Known rows, with every way that one mark hangs from another:
J(K S(Z(F))): [ 3.21  1.55 -1.11 -2.70  2.71  0.35  0.54 -2.25  1.21 -1.26  0.76 -0.14
  0.85  0.44  0.01  5.72 -3.24  1.54]
S(J(K)): [ 1.91 -0.81 -0.36 -2.10  1.06 -2.10 -0.50  0.37  0.72  1.31 -0.81  0.12
 -0.38 -0.13  1.87  0.67 -0.97  1.78]
H(K S(J X(F))): [ 2.95  1.41  7.59  1.18  0.80  2.20  0.37  1.40 -1.17 -1.09 -1.29 -1.94
 -2.71 -0.20  0.01 -1.68 -0.37 -1.45]
X(F S(J(K) Z)): [-1.52 -2.20  0.00  2.52  1.30 -3.77 -1.23  1.30 -0.51 -0.14  0.26 -0.81
  2.66  1.97  1.19 -2.87  2.20  1.41]
S(X): [-1.54 -0.51 -0.45 -2.96 -1.66  1.39 -0.06  1.78 -1.33  0.52  0.17  1.22
 -0.64  0.85  0.66 -3.12 -1.03 -2.16]
X(F S(J(K))): [ 0.05 -2.50  1.78  0.95  1.91 -3.98 -1.69  1.97 -1.47 -0.37 -0.30 -0.35
  1.67  3.55  2.60 -2.86  0.83  0.38]
H(K S(J X Z)): [ 1.63  2.36  5.41  1.70 -0.15  3.00  1.46  0.27  0.44 -1.30 -0.49 -1.70
 -2.46 -2.33 -1.87 -1.31  1.10 -0.35]
X(F S(J Z)): [-1.14 -2.63  0.04  3.79  0.06 -4.08 -1.60  1.49 -0.87 -1.66 -0.10 -0.35
  2.77  1.97  1.40 -4.57  2.97  1.05]
S(J X(F) Z): [-3.99 -1.69 -3.97  2.76 -1.35 -0.19 -0.42  1.09  0.54  2.59  1.25  0.41
  1.39 -3.14 -0.19 -4.43  2.07  0.95]
Z(S(J(K) X(F))): [-2.16  0.24 -0.21  1.16 -0.43  1.28 -0.78  0.67 -1.11  1.51  0.03  0.40
 -0.30  1.12  0.68  0.79 -1.40 -0.27]
K(J(S(X Z))): [ 1.26 -0.71 -2.43 -2.29  0.14 -1.00 -0.24 -2.29 -1.01 -2.86  0.91 -0.74
  0.20  1.33 -0.68  1.98  0.85 -1.81]
H(S): [ 3.38 -0.27  4.57  0.01 -0.48  1.46  0.34  1.31 -1.96 -2.82 -2.57 -2.54
 -1.86  2.12  0.76  0.35 -1.26 -1.46]
S(J): [ 2.35 -1.46 -0.43 -0.31 -0.79 -2.65 -1.05  0.59  0.21 -0.63 -1.37  0.76
 -0.31 -0.22  2.26 -1.67  0.04  1.22]
J(K S): [ 4.67  1.09  0.69 -5.57  3.35  0.49  0.08 -0.80 -0.11 -2.55  0.60 -0.73
 -0.58  2.00  2.01  3.30 -4.41  1.20]
K(J(S(X Z(F)))): [ 1.28 -0.53 -2.39 -1.71  0.13 -1.47 -0.31 -2.82 -0.78 -2.06  0.55 -0.07
  0.53  1.33 -1.11  3.15  0.75 -2.40]
Z(S(X)): [-1.57  0.95  0.50 -0.08 -2.39  2.29 -0.40  0.74 -1.71 -1.09 -0.35  1.10
 -0.73  2.25  0.04  0.11 -1.57 -1.74]
S(X Z(F)): [-3.55  0.14 -3.02  0.88 -2.59  0.89  0.56 -0.25  0.56  2.41  0.29  2.12
  1.37 -1.47 -2.21 -0.16  0.49 -1.60]
J(K S(X)): [ 1.76  1.23 -0.24 -6.45  3.14  2.61  0.65 -0.35 -0.18 -0.80  2.00 -0.08
 -1.12  1.03  1.51  1.92 -4.11  0.06]
S(J X): [-1.64 -1.25 -1.85 -1.62 -1.19  0.15 -0.35  1.30  0.01  1.73  0.59  1.66
 -1.03 -1.61  1.42 -4.10  0.34 -0.33]

Rows:
[-0.18 -0.29 -3.04  0.48  0.18 -1.71  0.19 -0.60  2.04  1.49 -0.02 -0.45
  1.05 -2.45 -0.41  0.76  0.97  3.30]  S(J(K) Z)
[-1.28 -0.73 -0.74  0.78  0.35 -3.16 -0.14 -0.38  1.07  0.38  0.10  1.18
  1.66  1.06 -0.04 -0.16  2.30  1.03]  X(S(J(K) Z(F)))
[ 1.19  0.71 -2.01 -2.32 -0.01  2.19  0.40 -0.61  0.11 -3.51  1.98  0.39
 -0.05 -0.46  0.54 -1.24 -1.33  0.48]  J(S(X Z))
[ 1.17 -1.10 -2.08 -1.54  0.48 -1.39 -0.66 -1.97 -1.49 -2.77  0.84 -0.99
  0.73  1.70 -0.52  1.59  0.78 -1.92]  K(J(S(X(F) Z)))
[ 5.88  1.81  8.15  0.78  0.67  0.57  0.51  0.46 -0.38 -3.24 -2.40 -2.05
 -2.98  0.19  0.26  0.37 -0.44 -0.31]  H(K S(J))
[-1.96  0.84 -0.49 -0.21 -0.82  1.83 -0.13  0.18 -0.48  1.11  0.20  0.91
 -1.03  0.62  0.34  1.00 -1.25 -0.27]  Z(S(J(K) X))
[ 4.36  2.34  6.51  3.60 -0.06  0.34  0.86 -1.00  0.85 -1.80 -2.38 -1.43
 -1.50 -1.30 -1.83  2.55  0.63  0.11]  H(K S(J Z(F)))
[ 0.34  1.73 -2.15 -3.69  2.47  2.29  0.98 -1.80  1.06  0.50  2.04  0.51
  0.34 -0.44 -0.61  3.82 -2.98  0.37]  J(K S(X Z(F)))
[-1.14 -0.96 -0.69 -0.24  0.44 -2.51 -0.07  0.41  0.69 -0.87  0.71  0.10
  1.24  1.00  0.35 -2.23  2.58  1.71]  X(S(J(K) Z))
[-4.36 -1.00 -3.99  1.19  0.49  0.65  0.08  0.81  1.01  4.48  1.75 -0.24
  1.40 -3.16 -0.63 -1.91  1.05  1.53]  S(J(K) X(F) Z)
[-2.08 -0.66 -1.78 -3.29  0.66  0.86  0.24  1.09  0.51  3.70  1.10  1.01
 -1.10 -1.59  1.12 -1.87 -0.69  0.12]  S(J(K) X)
[ 0.46 -0.62  2.66 -0.13 -0.33  2.44  0.66  1.43 -1.22 -0.19 -0.93 -1.48
 -2.69 -0.39  0.74 -2.10  0.00 -1.59]  H(S(J X))
[-4.31  0.13 -4.42  0.79 -0.32  0.35  0.80 -0.91  2.35  5.73  1.19  1.88
  0.91 -3.82 -1.89  1.24  0.93  0.51]  S(J(K) X Z(F))
[-0.86 -0.68  0.33  1.14 -1.23 -2.81 -0.39  0.10 -0.15 -2.01 -0.51  1.19
  1.91  2.65 -0.41 -1.34  2.01 -0.53]  X(S(Z(F)))
[ 0.18  1.00 -1.78 -3.24  2.97  2.33  0.50 -0.54  0.21 -0.32  2.47 -0.93
  0.59  0.04  0.32  1.94 -2.89  1.04]  J(K S(X(F) Z))
[ 0.18 -0.70 -3.02  3.67 -1.75 -3.25 -0.38 -1.45  2.03  1.36 -1.22  1.59
  1.73 -2.43 -0.75  1.28  1.56  1.68]  S(J Z(F))
[-2.17  1.26 -0.46  2.07 -0.94  0.44 -0.26 -1.36  0.10  3.64 -0.88  2.81
 -0.19  0.81 -0.79  5.25 -1.72 -1.71]  Z(F S(J(K) X))
[ 0.79  0.71  0.44  0.73 -0.58 -0.24 -0.63 -0.31 -0.36 -0.61 -1.15  0.32
 -0.50  1.66  0.86  2.79 -1.56  0.95]  Z(S(J(K)))
[ 4.66  2.66  7.32  1.66 -0.35  1.89  1.07  0.14 -0.31 -3.76 -2.13 -2.76
 -1.68  0.25 -1.87  1.18 -0.07 -0.25]  H(K S(Z))
[-0.39 -0.02 -3.05  2.11  0.11 -2.57  0.08 -1.61  2.59  3.22 -0.84  0.95
  1.62 -2.41 -1.08  3.77  0.53  2.14]  S(J(K) Z(F))
[-0.74 -1.35 -0.61  0.87 -0.83 -2.89 -0.41  0.53  0.41 -2.23  0.38  0.51
  1.27  1.06  0.64 -3.82  3.26  1.37]  X(S(J Z))
[-1.91 -0.13 -0.22  2.46 -1.64  0.80 -1.10  0.84 -1.42  0.24 -0.29  0.84
 -0.28  1.27  0.86 -0.79 -0.78 -0.69]  Z(S(J X(F)))
[ 0.15 -0.16  2.63 -1.12  0.97  3.00  1.00  1.31 -0.86  1.23 -0.69 -1.93
 -2.73 -0.41  0.52 -0.33 -0.68 -1.15]  H(S(J(K) X))
[-3.69 -0.98 -2.58  1.48 -1.87  1.06 -0.25  1.47 -0.77  1.33  0.75  0.06
  1.81 -0.74 -1.16 -3.38  0.62 -0.70]  S(X(F) Z)
[ 1.86  2.09  5.44  0.56 -0.23  2.47  1.43 -1.00 -0.92 -2.11 -0.61 -2.81
 -2.04 -0.02 -3.47  1.59  1.76 -2.85]  H(K(J) S(X Z))
[-3.72 -0.49 -4.42  2.30 -2.08 -0.33  0.26 -0.70  1.82  3.81  0.67  2.46
  0.94 -3.72 -1.54 -1.07  1.97 -0.02]  S(J X Z(F))
